Known rows, with every way that one mark hangs from another
{z225 {z156 {z623 {z755 {z439 z487}}}}}: [ 0.41  0.21  0.24  0.41  0.04  0.03 -0.10  0.09 -0.25 -0.30 -0.43 -0.57
  0.25  0.26 -0.40 -0.07 -0.14  0.15  0.00]
{z487 z156}: [ 0.09  0.02  0.14 -0.06  0.17  0.03  0.05  0.09 -0.30  0.07 -0.40 -0.09
  0.09  0.11 -0.30 -0.02 -0.27 -0.12  0.14]
{z487 z156 z755}: [-0.11  0.07 -0.19 -0.14  0.02  0.09  0.20  0.01 -0.33 -0.01 -0.44 -0.10
  0.04 -0.02 -0.27 -0.11 -0.31 -0.22  0.10]
{z225 {z156 {z623 z439}}}: [ 0.49  0.16  0.27 -0.23  0.04  0.10 -0.10 -0.16 -0.19 -0.25 -0.43 -0.24
 -0.19  0.12 -0.14 -0.20 -0.02  0.23  0.12]
{z623 z156 {z755 {z439 z487}}}: [ 0.24  0.53  0.10  0.44  0.12  0.19 -0.10  0.07 -0.31  0.17 -0.45 -0.08
 -0.16  0.18 -0.32 -0.03 -0.25 -0.13  0.22]
{z439 {z156 z623} z487 z755}: [ 0.31  0.19 -0.04 -0.02 -0.06  0.16 -0.07  0.00 -0.27 -0.17 -0.43  0.03
 -0.05  0.05 -0.28 -0.07 -0.27 -0.31  0.17]
{z623 z755}: [ 0.30  0.13  0.34  0.02  0.30  0.07 -0.11  0.05 -0.27 -0.07 -0.47 -0.23
 -0.02  0.20 -0.16  0.03 -0.18 -0.03  0.16]
{z623 {z439 z755}}: [ 0.44  0.34  0.08  0.05  0.24  0.18 -0.06  0.07 -0.32  0.15 -0.49 -0.11
 -0.28  0.17 -0.11 -0.05 -0.13 -0.26  0.26]
{z225 {z156 {z623 z439 z755}}}: [ 0.70  0.10  0.34 -0.09  0.17  0.07 -0.20 -0.10 -0.18 -0.42 -0.44 -0.39
 -0.12  0.26 -0.13 -0.08 -0.03  0.23  0.04]
{z623 z156 z755}: [ 0.33  0.31  0.29  0.00  0.20  0.16 -0.14 -0.05 -0.28  0.06 -0.46  0.02
 -0.29  0.14 -0.15  0.00 -0.20 -0.07  0.22]
{z623 z439 z755}: [ 0.53  0.26  0.22 -0.04  0.32  0.14 -0.16  0.00 -0.24 -0.05 -0.47 -0.15
 -0.27  0.25 -0.06 -0.01 -0.13  0.00  0.21]
{z156 {z623 {z439 z487} z755}}: [ 0.67  0.29  0.17 -0.01  0.17  0.16 -0.22  0.05 -0.19 -0.15 -0.42 -0.23
 -0.18  0.25 -0.09 -0.04 -0.09 -0.21  0.15]
{z439 z487}: [ 0.08  0.30  0.24  0.10  0.16  0.15  0.03  0.09 -0.31  0.21 -0.42 -0.24
  0.07  0.11 -0.12 -0.09 -0.20 -0.28  0.31]
{z439 z156}: [ 0.05  0.12  0.12 -0.31  0.06  0.11 -0.02 -0.22 -0.24 -0.09 -0.43  0.22
 -0.22  0.00 -0.24 -0.12 -0.27  0.11  0.25]
{z623 z439}: [ 0.32  0.31  0.16 -0.19  0.20  0.16 -0.07 -0.08 -0.24  0.12 -0.45  0.00
 -0.34  0.12 -0.08 -0.14 -0.12 -0.02  0.28]
{z156 z623}: [ 0.24  0.13  0.25 -0.31  0.01  0.05 -0.09 -0.10 -0.22 -0.10 -0.44  0.03
 -0.17  0.02 -0.26 -0.15 -0.14  0.00  0.10]
{z487 {z156 z623} z755}: [ 0.04  0.01 -0.23 -0.33 -0.14  0.06  0.11 -0.08 -0.27 -0.20 -0.43 -0.03
 -0.04 -0.07 -0.35 -0.16 -0.27 -0.17 -0.05]
{z487 {z156 z623} {z755 z439}}: [-0.02  0.12 -0.42 -0.11 -0.23  0.03  0.12 -0.06 -0.28 -0.19 -0.45  0.04
 -0.08 -0.08 -0.59 -0.19 -0.30  0.00 -0.13]
{z487 {z755 {z439 z156}}}: [-0.23  0.28 -0.39 -0.19 -0.17  0.16  0.16 -0.28 -0.28 -0.12 -0.51  0.26
 -0.32 -0.13 -0.46 -0.27 -0.35  0.20  0.13]
{z439 {z487 {z156 z623}} z755}: [ 0.36  0.10 -0.01  0.22  0.05  0.07 -0.01  0.27 -0.33  0.00 -0.38 -0.29
  0.24  0.17 -0.33  0.04 -0.26 -0.55  0.05]
{z439 z156 {z755 z487}}: [ 0.25  0.11  0.00  0.03 -0.13  0.16 -0.02  0.05 -0.35  0.27 -0.42  0.02
 -0.06  0.00 -0.07  0.03 -0.24 -0.02  0.29]

Rows
[ 0.25  0.33  0.00 -0.15  0.08  0.24 -0.04 -0.15 -0.23  0.02 -0.40  0.11
 -0.31  0.09 -0.09 -0.15 -0.24 -0.08  0.38] -> {z623 {z439 z156 z487}}
[ 0.17  0.27 -0.01  0.27  0.09  0.13 -0.07 -0.01 -0.27 -0.14 -0.43 -0.05
 -0.03  0.18 -0.40 -0.01 -0.33  0.07  0.18] -> {z623 {z755 {z439 z156 z487}}}
[ 0.12  0.47 -0.21 -0.06  0.04  0.28  0.12 -0.01 -0.29  0.16 -0.48 -0.21
 -0.20  0.04  0.00 -0.23 -0.18 -0.36  0.30] -> {z623 {z439 {z487 z755}}}
[ 0.44  0.50  0.03  0.03  0.15  0.27 -0.09 -0.04 -0.32  0.27 -0.48  0.16
 -0.53  0.11 -0.11 -0.07 -0.15 -0.28  0.31] -> {z623 z156 {z439 z755}}
[ 0.79  0.07  0.29  0.00 -0.07  0.10 -0.20  0.02 -0.22 -0.07 -0.40 -0.48
 -0.03  0.19  0.04  0.00  0.02  0.31  0.11] -> {z225 {z156 {z623 z439 {z755 z487}}}}
[ 0.50  0.27  0.23 -0.03  0.04  0.15 -0.05 -0.04 -0.21 -0.12 -0.40 -0.40
 -0.02  0.17 -0.08 -0.19 -0.05  0.00  0.20] -> {z225 {z156 {z623 {z439 z487}}}}
[ 0.02  0.24 -0.06  0.37  0.05  0.06  0.08  0.20 -0.34  0.18 -0.38 -0.20
  0.20  0.16 -0.46 -0.04 -0.32 -0.18  0.15] -> {z755 {z439 {z487 z156}}}
[ 0.41  0.28  0.23  0.09 -0.01  0.19 -0.14  0.06 -0.31  0.41 -0.41 -0.05
 -0.21  0.08  0.05  0.07 -0.13  0.02  0.29] -> {z623 z156 {z755 z487}}
[ 0.52  0.18  0.06  0.25  0.30  0.13 -0.08  0.22 -0.28  0.01 -0.37 -0.34
  0.06  0.34 -0.12  0.08 -0.24 -0.33  0.20] -> {z623 {z439 {z487 z156}} z755}
[ 0.47  0.22 -0.12 -0.03 -0.11  0.23 -0.07 -0.01 -0.31  0.29 -0.41  0.09
 -0.34  0.04  0.02  0.01 -0.17  0.00  0.33] -> {z623 {z439 z156 {z755 z487}}}
[-0.15  0.28 -0.27 -0.18 -0.10  0.24  0.17 -0.16 -0.29 -0.05 -0.46  0.02
 -0.08 -0.08 -0.15 -0.21 -0.34 -0.20  0.27] -> {z439 z156 {z487 z755}}
[-0.18  0.18 -0.35  0.06 -0.07  0.06  0.20  0.01 -0.34  0.02 -0.47 -0.05
 -0.01 -0.03 -0.51 -0.15 -0.35 -0.06  0.02] -> {z487 z156 {z755 z439}}
[ 0.24  0.05  0.09 -0.02  0.00  0.04 -0.01  0.13 -0.26 -0.04 -0.35 -0.17
  0.18  0.10 -0.32 -0.05 -0.24 -0.32  0.08] -> {z439 {z487 {z156 z623}}}
[ 0.62  0.18  0.17 -0.01  0.08  0.11 -0.10 -0.01 -0.26 -0.21 -0.46 -0.36
 -0.12  0.18 -0.18 -0.11 -0.05  0.00  0.08] -> {z225 {z156 {z623 {z439 z755}}}}
[ 0.38 -0.07  0.16  0.18  0.06  0.04 -0.06  0.26 -0.33  0.23 -0.36 -0.34
  0.23  0.18 -0.08  0.18 -0.22 -0.05  0.13] -> {z623 {z755 {z487 z156}}}
[ 0.55  0.43  0.19 -0.07  0.24  0.23 -0.20 -0.11 -0.24  0.08 -0.46  0.11
 -0.53  0.19 -0.05 -0.03 -0.13 -0.05  0.27] -> {z623 z156 z439 z755}
[ 0.55  0.14  0.05 -0.13 -0.01  0.20 -0.18 -0.08 -0.23  0.08 -0.39  0.04
 -0.33  0.12  0.07  0.04 -0.16  0.22  0.30] -> {z623 {z439 z156} {z755 z487}}
[ 0.40  0.11  0.15 -0.13  0.03  0.12 -0.17 -0.09 -0.19 -0.35 -0.41 -0.03
 -0.07  0.13 -0.23 -0.04 -0.25 -0.07  0.13] -> {z439 {z156 {z623 z755}} z487}
[ 0.25  0.12 -0.32 -0.39 -0.11  0.12  0.05 -0.12 -0.23 -0.20 -0.44  0.06
 -0.29 -0.04 -0.25 -0.19 -0.21 -0.16  0.00] -> {z487 {z156 {z623 z439}} z755}
[-0.09  0.22 -0.41 -0.38 -0.32  0.12  0.07 -0.35 -0.22 -0.33 -0.50  0.35
 -0.40 -0.19 -0.54 -0.30 -0.31  0.25 -0.02] -> {z487 {z755 {z439 {z156 z623}}}}
[ 0.37  0.00  0.03  0.11  0.05 -0.06 -0.14  0.08 -0.25 -0.30 -0.41 -0.09
  0.03  0.19 -0.59  0.03 -0.26  0.10 -0.14] -> {z487 {z156 {z623 {z755 z439}}}}
[ 0.45  0.62  0.01  0.26  0.15  0.33 -0.06  0.08 -0.34  0.39 -0.45 -0.03
 -0.36  0.15 -0.03 -0.05 -0.15 -0.51  0.40] -> {z623 z156 {z439 z487 z755}}
[ 0.44 -0.11  0.20 -0.10  0.14 -0.03 -0.15  0.06 -0.24 -0.32 -0.40 -0.16
  0.05  0.19 -0.35  0.06 -0.23 -0.08 -0.07] -> {z487 {z156 {z623 z755}}}
[ 0.31  0.32 -0.11 -0.10 -0.11  0.22  0.09 -0.10 -0.24 -0.18 -0.46 -0.44
 -0.05  0.04 -0.06 -0.29 -0.09 -0.09  0.15] -> {z225 {z156 {z623 {z439 {z487 z755}}}}}
[-0.02  0.34 -0.08  0.13 -0.03  0.15  0.03 -0.08 -0.28  0.02 -0.42  0.11
 -0.10  0.05 -0.41 -0.15 -0.32  0.06  0.25] -> {z755 {z439 z156 z487}}
[ 0.43 -0.06 -0.02  0.11 -0.16  0.04 -0.04  0.27 -0.35  0.22 -0.36 -0.21
  0.16  0.06 -0.20  0.10 -0.18 -0.24  0.04] -> {z439 {z755 {z487 {z156 z623}}}}
